Every row comes from one small tree of marks. The marks that hang from a mark follow it in brackets, in the order of their numbers. Every link used is in the known rows. Which tree was each row made from?
Known rows
j_959{j_260}: -3  -9  -6  4  -17  18  7  1  -4  -28  -12  -7  8  20  -12  -7  0  12  -10  0  -14  12  7  -12  -11  -9  18  12  11  2  -19  2  -1  0  21  -4  3  -19  14  -21  -1  15  1  -6  -3  -1  1
j_569{j_691{j_809} j_695{j_616} j_903}: -10  -1  -2  -7  -20  33  -33  -5  -5  -17  -5  2  1  4  -4  -9  -3  -13  17  -15  -20  24  26  7  -17  6  13  3  10  -6  17  26  -5  23  4  8  -7  -18  7  5  -4  11  11  -22  -28  23  27
j_959{j_222 j_260{j_691{j_616 j_809{j_903} j_985}}}: 1  -10  -2  -7  -21  22  -3  -1  0  -38  -11  -17  10  -6  -23  -9  -1  25  -10  -14  -12  16  20  -5  -18  -8  10  8  13  -4  -6  4  0  12  2  4  8  -23  14  3  7  8  9  4  -30  20  14
j_569{j_691 j_695{j_260} j_903 j_959}: -11  -14  0  -2  -26  38  -23  -8  -6  -35  -5  -2  7  24  -2  -10  1  -11  28  -5  -44  21  33  8  -33  7  13  -3  10  0  19  27  -8  14  15  5  5  -29  6  15  -12  10  -10  -25  -15  4  19
j_313{j_260{j_691{j_809 j_985}}}: -4  -8  -3  4  -21  26  10  2  1  -39  -22  -25  4  10  -27  -9  5  7  2  -14  -10  3  10  -4  -15  -7  17  -3  8  -7  -23  2  -7  5  23  -3  1  -12  17  27  -8  12  -6  -9  -11  13  17
j_903{j_260 j_616}: -3  -12  -8  -6  -19  19  -24  4  -2  -27  -13  -2  8  -3  -6  -6  1  8  -4  2  -21  4  0  2  -6  -10  18  21  12  1  -12  -1  -3  -14  23  0  -10  -16  7  -35  1  18  4  -12  -1  -1  5
j_903{j_260 j_616 j_985{j_691{j_809}}}: -4  -21  -2  -4  -16  25  -38  1  2  -33  -20  9  8  -21  -4  -7  -3  2  0  -4  -6  4  1  2  -5  -3  15  24  15  -5  -17  -9  -3  -26  14  0  -13  -20  2  -6  1  18  12  -12  -7  3  17
j_691{j_809{j_903} j_985}: 7  -11  -6  -8  -19  19  -9  -3  2  -29  -11  -16  -7  -21  -20  -10  3  6  12  -21  11  12  16  -16  -1  -5  16  -21  12  -8  15  9  -12  22  15  -2  7  -11  24  3  2  19  3  -4  -17  16  21
j_313{j_260}: -6  -6  -6  8  -18  21  14  5  -2  -26  -18  -24  6  23  -22  -8  4  8  -6  1  -23  5  3  -6  -7  -7  20  8  9  -4  -22  3  -3  0  26  -2  -1  -10  11  6  -11  12  -12  -10  -9  4  13
j_691{j_616}: -7  -3  -5  -3  -22  16  0  4  -3  -17  -5  -6  -4  -4  -11  -8  -3  -1  1  -3  -6  10  12  -1  -9  -6  19  22  9  -5  2  10  -10  14  19  3  0  -11  10  -4  2  19  -1  -9  -7  20  1
j_260{j_691{j_616 j_985}}: -9  -7  -1  -3  -23  19  -7  0  -1  -39  -6  -7  -2  -4  -17  -8  0  0  10  -10  3  7  18  2  -20  -7  20  6  10  -7  -8  0  -14  9  19  -2  9  -14  19  20  5  17  4  -6  5  24  5
j_569{j_691{j_616} j_695 j_903{j_260 j_985}}: -10  -14  1  -2  -19  38  -45  -6  -7  -28  -8  7  1  5  0  -8  11  -6  18  7  -26  23  21  10  -9  5  12  11  12  -7  13  18  -4  1  3  11  -11  -31  1  14  4  11  8  -19  -20  22  7
j_691{j_616 j_985}: -2  -12  -5  -1  -28  23  -10  -3  -1  -28  -6  -2  -7  -15  -12  -7  1  3  6  -2  2  8  21  -7  0  -8  19  -5  9  -8  14  4  -14  9  17  2  4  -13  17  12  7  21  -3  -7  -8  24  3
j_691{j_616 j_809{j_903} j_985}: 5  -14  -5  -14  -24  22  -12  -5  4  -31  -10  -11  -15  -38  -17  -11  2  2  13  -24  9  12  24  -11  -1  -2  13  -15  8  -11  24  13  -12  30  10  4  3  -12  19  9  7  22  6  -5  -27  33  12
j_569{j_695 j_903}: -8  3  -3  -4  -15  22  -12  2  -8  -12  -6  -4  7  21  -15  -8  1  -9  18  6  -23  21  9  3  -13  -3  15  10  11  -5  9  9  -12  13  16  6  6  -17  12  -1  1  11  3  -17  -2  9  17
j_959{j_222 j_260{j_691{j_809}}}: 0  -3  -2  -1  -19  19  3  4  -3  -29  -13  -16  17  10  -24  -8  -3  24  -16  -13  -11  15  10  -4  -24  -11  14  20  15  -1  -16  5  2  8  6  2  5  -22  13  -5  3  7  5  2  -21  8  16
j_569{j_691 j_903{j_985} j_959}: -15  -14  2  0  -21  30  -22  -7  -6  -27  1  10  -2  1  -7  -10  2  -5  18  -5  -24  15  23  -2  -35  2  17  15  17  -4  6  19  -16  10  18  -2  8  -27  8  16  -3  15  -4  -14  -13  3  17
j_260{j_691{j_809 j_985}}: -2  -4  -1  -3  -22  19  -5  1  -1  -35  -13  -12  0  -5  -22  -9  1  0  11  -22  15  6  13  -5  -21  -8  19  -2  11  -8  -8  5  -13  12  19  -3  7  -12  23  18  2  16  3  -7  3  17  16
j_691{j_985}: 0  -9  -5  6  -23  20  -6  -2  -3  -26  -7  -6  1  1  -16  -6  3  7  6  1  4  7  13  -12  -2  -9  23  -10  13  -5  3  -2  -14  -1  22  -3  10  -12  22  6  3  19  -6  -7  2  8  12
j_809{j_903}: -6  -6  -6  -9  -6  8  1  4  -1  -25  3  -20  -1  3  -18  -11  -1  2  6  -4  -15  13  11  -7  -10  -1  18  10  13  -1  -5  -1  -6  20  20  -5  14  -10  16  -19  -3  14  4  -3  -5  9  16
j_809{j_903{j_616 j_985}}: -9  -14  -6  -12  -8  14  -16  3  -1  -30  2  -8  1  -18  -11  -10  -5  7  6  -1  -15  8  10  -1  -2  0  17  27  13  -2  -5  -9  -11  2  19  -1  9  -11  12  -10  2  15  17  -1  -3  9  18
j_485{j_616}: -9  0  -10  0  -13  18  -5  7  -4  -12  -3  -3  10  13  -7  -7  0  4  3  2  -26  8  5  -6  -12  -8  19  30  12  -2  -9  3  -14  6  18  -1  2  -6  14  -15  -11  18  -3  -6  15  8  22
j_569{j_903}: -9  1  -6  -5  -14  14  -6  3  -6  -9  -4  -4  -1  11  -19  -10  -2  -1  8  1  -16  16  2  -3  -20  -6  15  8  15  -4  -1  9  -11  17  24  1  8  -14  14  -9  4  13  1  -12  -6  4  16
j_985{j_691{j_616}}: -11  -4  -1  0  -13  15  -4  4  1  -24  -9  2  3  12  -12  -8  -8  -15  5  -9  -9  11  19  2  -22  3  17  15  11  -5  -14  0  -4  8  16  -1  5  -12  8  3  -4  19  1  -12  0  17  13
j_959{j_260{j_691{j_809 j_985}}}: -1  -10  -3  0  -20  23  -1  -1  -1  -43  -16  -7  5  7  -17  -8  2  10  -2  -15  -2  11  13  -11  -18  -9  16  0  11  -3  -18  3  -5  4  18  -5  5  -21  20  -2  1  16  6  -5  -4  8  6

Which tree is each row?
0  -5  -8  -16  -15  14  -6  4  1  -20  -9  -13  -3  -18  -17  -11  -4  1  8  -23  -2  11  10  -5  -10  -3  14  10  11  -3  5  11  -7  22  18  2  -1  -9  16  -19  -1  19  10  -6  -12  11  21
j_691{j_809{j_903{j_616}}}
3  -11  -5  -12  -12  16  -11  2  0  -22  -13  -19  -4  -19  -17  -10  3  7  5  -15  5  13  1  -12  -2  -4  15  8  14  -7  0  9  -5  17  14  -2  -1  -15  14  -8  -1  15  7  -6  -20  11  17
j_691{j_809{j_903{j_260 j_985}}}
-4  -7  -3  -11  -18  18  -11  1  1  -41  -8  -11  -1  -14  -20  -11  -1  1  14  -26  7  6  17  -2  -21  -4  16  -1  11  -7  -6  2  -13  14  18  -3  9  -11  23  10  3  17  11  -5  0  18  18
j_260{j_691{j_809{j_903{j_616}} j_985}}
-9  -11  -7  -3  -23  18  -1  4  0  -36  -11  -23  3  9  -13  -11  -7  9  2  -7  -8  6  10  3  -16  -3  14  6  8  -2  -13  6  -3  5  23  0  2  -16  11  12  -4  8  -5  -14  -3  12  7
j_695{j_260{j_691{j_616}}}
-5  -10  -6  -12  -20  20  -26  5  0  -34  -16  -4  7  -9  -10  -8  0  6  1  -14  -12  4  1  7  -17  -9  15  19  11  -2  -16  4  -4  -8  21  -1  -10  -17  10  -22  1  17  11  -12  -1  6  8
j_903{j_260{j_691{j_809}} j_616}
-1  -14  -5  -11  -23  24  -30  1  1  -40  -17  -3  5  -14  -10  -7  3  8  4  -13  -8  3  6  4  -13  -10  15  6  11  -3  -11  0  -7  -11  20  -1  -8  -17  13  -15  4  19  9  -11  -2  8  9
j_903{j_260{j_691{j_809 j_985}} j_616}
-6  -3  -1  -4  -15  17  -6  3  3  -22  -16  0  0  0  -13  -9  -8  -17  7  -22  1  13  18  -2  -22  3  15  11  10  -7  -6  9  -4  18  13  1  -1  -12  8  5  -3  20  2  -13  -9  20  18
j_985{j_691{j_616 j_809}}
-2  -8  -3  -6  -16  20  -6  3  -1  -35  -11  -14  15  -3  -21  -9  -5  26  -13  -12  -14  14  12  -2  -21  -8  12  28  15  -1  -17  0  0  3  5  2  5  -22  11  -4  6  7  14  4  -23  9  19
j_959{j_222 j_260{j_691{j_809{j_903{j_616 j_985}}}}}
-7  -18  -2  -11  -5  14  -16  2  0  -39  -3  -19  -3  -12  -16  -10  4  8  6  -1  -10  12  6  -2  -7  -1  15  17  14  -5  -16  -8  -5  6  13  -5  9  -19  10  -3  1  11  12  -4  -12  17  10
j_809{j_903{j_260{j_691{j_616}} j_985}}
-8  -20  -4  -11  -4  16  -26  1  2  -39  -4  -6  3  -14  -10  -9  -2  3  5  -2  -21  9  9  1  -6  3  14  17  16  -2  -17  -14  -3  -7  14  -4  4  -18  7  -16  0  14  16  -5  -8  7  20
j_809{j_903{j_260 j_616 j_985{j_691}}}
-6  -18  -2  -6  -1  13  -17  1  1  -35  -6  -15  2  -3  -14  -10  2  3  5  2  -13  13  6  -6  -5  2  16  10  17  -4  -18  -12  -1  0  13  -6  10  -18  8  -9  -4  12  8  -5  -10  9  18
j_809{j_903{j_260 j_985{j_691}}}
-4  -17  -4  -7  -5  13  -14  2  -1  -31  -3  -18  -1  -9  -14  -9  5  10  3  4  -12  12  2  -9  2  -2  17  12  16  -3  -12  -7  -4  2  15  -6  7  -18  10  -12  -1  11  7  -4  -11  8  13
j_809{j_903{j_260 j_985}}
-7  -17  0  -2  -16  22  -22  2  -2  -34  -15  -9  2  -11  -11  -6  5  12  0  4  2  7  -2  -1  -5  -8  19  25  14  -8  -20  -6  -6  -13  14  -3  -3  -23  6  12  4  13  6  -9  -3  14  1
j_903{j_260{j_691{j_616}} j_985}
-6  -13  -7  -8  -20  18  -10  3  2  -39  -13  -22  4  -4  -14  -12  -9  11  4  -15  -3  5  7  2  -14  -2  13  5  10  -2  -12  4  -5  2  21  -1  1  -15  12  12  -3  8  5  -11  -6  8  18
j_695{j_260{j_691{j_809{j_903{j_616 j_985}}}}}
1  -9  -3  -6  -20  21  -7  0  0  -39  -10  -14  15  -4  -23  -9  -2  26  -10  -15  -13  13  17  -4  -19  -9  11  11  15  -2  -10  0  -1  5  5  2  8  -22  15  -3  7  8  12  5  -24  11  19
j_959{j_222 j_260{j_691{j_809{j_903{j_616}} j_985}}}
-9  -12  -3  -3  -18  22  -24  3  1  -27  -13  13  7  -20  -7  -7  -11  -3  5  -10  1  2  8  2  -9  0  17  32  14  -5  -10  -6  -11  -15  16  3  -7  -12  7  8  4  20  15  -8  4  6  23
j_903{j_616 j_985{j_691{j_809}}}
-8  -9  -4  -3  -15  23  3  4  1  -40  -19  -24  4  2  -24  -10  2  7  1  -15  -18  3  6  1  -15  -3  15  15  9  -6  -26  0  -5  3  22  -1  -1  -12  12  19  -7  11  4  -7  -11  13  19
j_313{j_260{j_691{j_809{j_903{j_616 j_985}}}}}
-5  -11  -7  -9  -21  17  -2  3  3  -36  -14  -26  -1  -1  -16  -12  -7  8  5  -17  -4  9  13  1  -16  0  12  0  8  -3  -6  10  -2  16  20  1  1  -16  12  11  -4  8  0  -13  -11  15  12
j_695{j_260{j_691{j_616 j_809{j_903}}}}
-3  -14  -5  -5  -30  43  -45  -9  -2  -37  -14  4  3  2  -2  -11  1  -5  25  -14  -22  18  32  9  -14  6  8  -20  9  -3  28  24  -7  4  9  14  -10  -25  12  16  3  11  7  -22  -19  13  23
j_569{j_691{j_809 j_985} j_695{j_260} j_903{j_616}}
-8  -5  -1  -15  -15  16  -7  4  1  -33  -7  -14  -6  -17  -19  -11  -3  -2  11  -24  6  11  13  1  -23  -1  14  21  9  -8  -7  8  -10  23  14  0  4  -14  14  15  3  15  13  -4  -7  29  11
j_260{j_691{j_616 j_809{j_903{j_985}}}}
-4  -4  -2  1  -17  18  3  4  -4  -30  -9  -15  19  19  -22  -8  -3  25  -16  -2  -18  14  10  -3  -23  -11  15  25  15  0  -22  -1  2  1  9  0  9  -22  12  -6  3  6  4  2  -15  6  14
j_959{j_222 j_260{j_691}}
-6  -6  -1  -8  -10  15  -7  2  5  -25  -12  -5  -3  -4  -16  -11  -8  -16  11  -23  -3  14  22  -1  -22  6  12  7  11  -6  -5  7  -3  24  10  1  3  -12  9  2  -5  20  7  -10  -13  23  21
j_985{j_691{j_616 j_809{j_903}}}
-8  -10  -8  -8  -22  18  -7  2  3  -32  -12  -22  1  -11  -10  -10  -18  10  -6  -20  -2  6  8  1  -12  -3  14  4  8  -2  -12  5  -1  9  19  -5  1  -8  9  11  -10  5  3  -18  -23  20  21
j_695{j_260{j_691{j_809}} j_616}
-9  -13  -4  -13  -20  23  -20  -3  -4  -23  -7  5  1  -9  -11  -9  0  -1  13  -2  -41  12  7  1  -32  -7  12  13  15  -1  3  11  -15  7  27  -2  4  -23  7  -22  -2  18  -3  -17  -13  -4  10
j_569{j_903{j_260 j_616} j_959}
-4  -9  -3  1  -23  27  7  1  1  -41  -22  -23  0  2  -25  -9  5  6  2  -16  -11  3  13  -2  -14  -6  16  -1  7  -9  -17  6  -7  10  21  0  -2  -12  14  29  -5  13  -5  -9  -16  22  13
j_313{j_260{j_691{j_616 j_809 j_985}}}
2  -8  -7  -17  -14  16  -13  3  1  -24  -12  -16  -2  -19  -15  -11  0  4  5  -20  -6  12  6  -6  -7  -4  13  7  11  -3  2  11  -4  19  16  0  -4  -12  13  -26  -2  18  9  -7  -18  9  18
j_691{j_809{j_903{j_260 j_616}}}
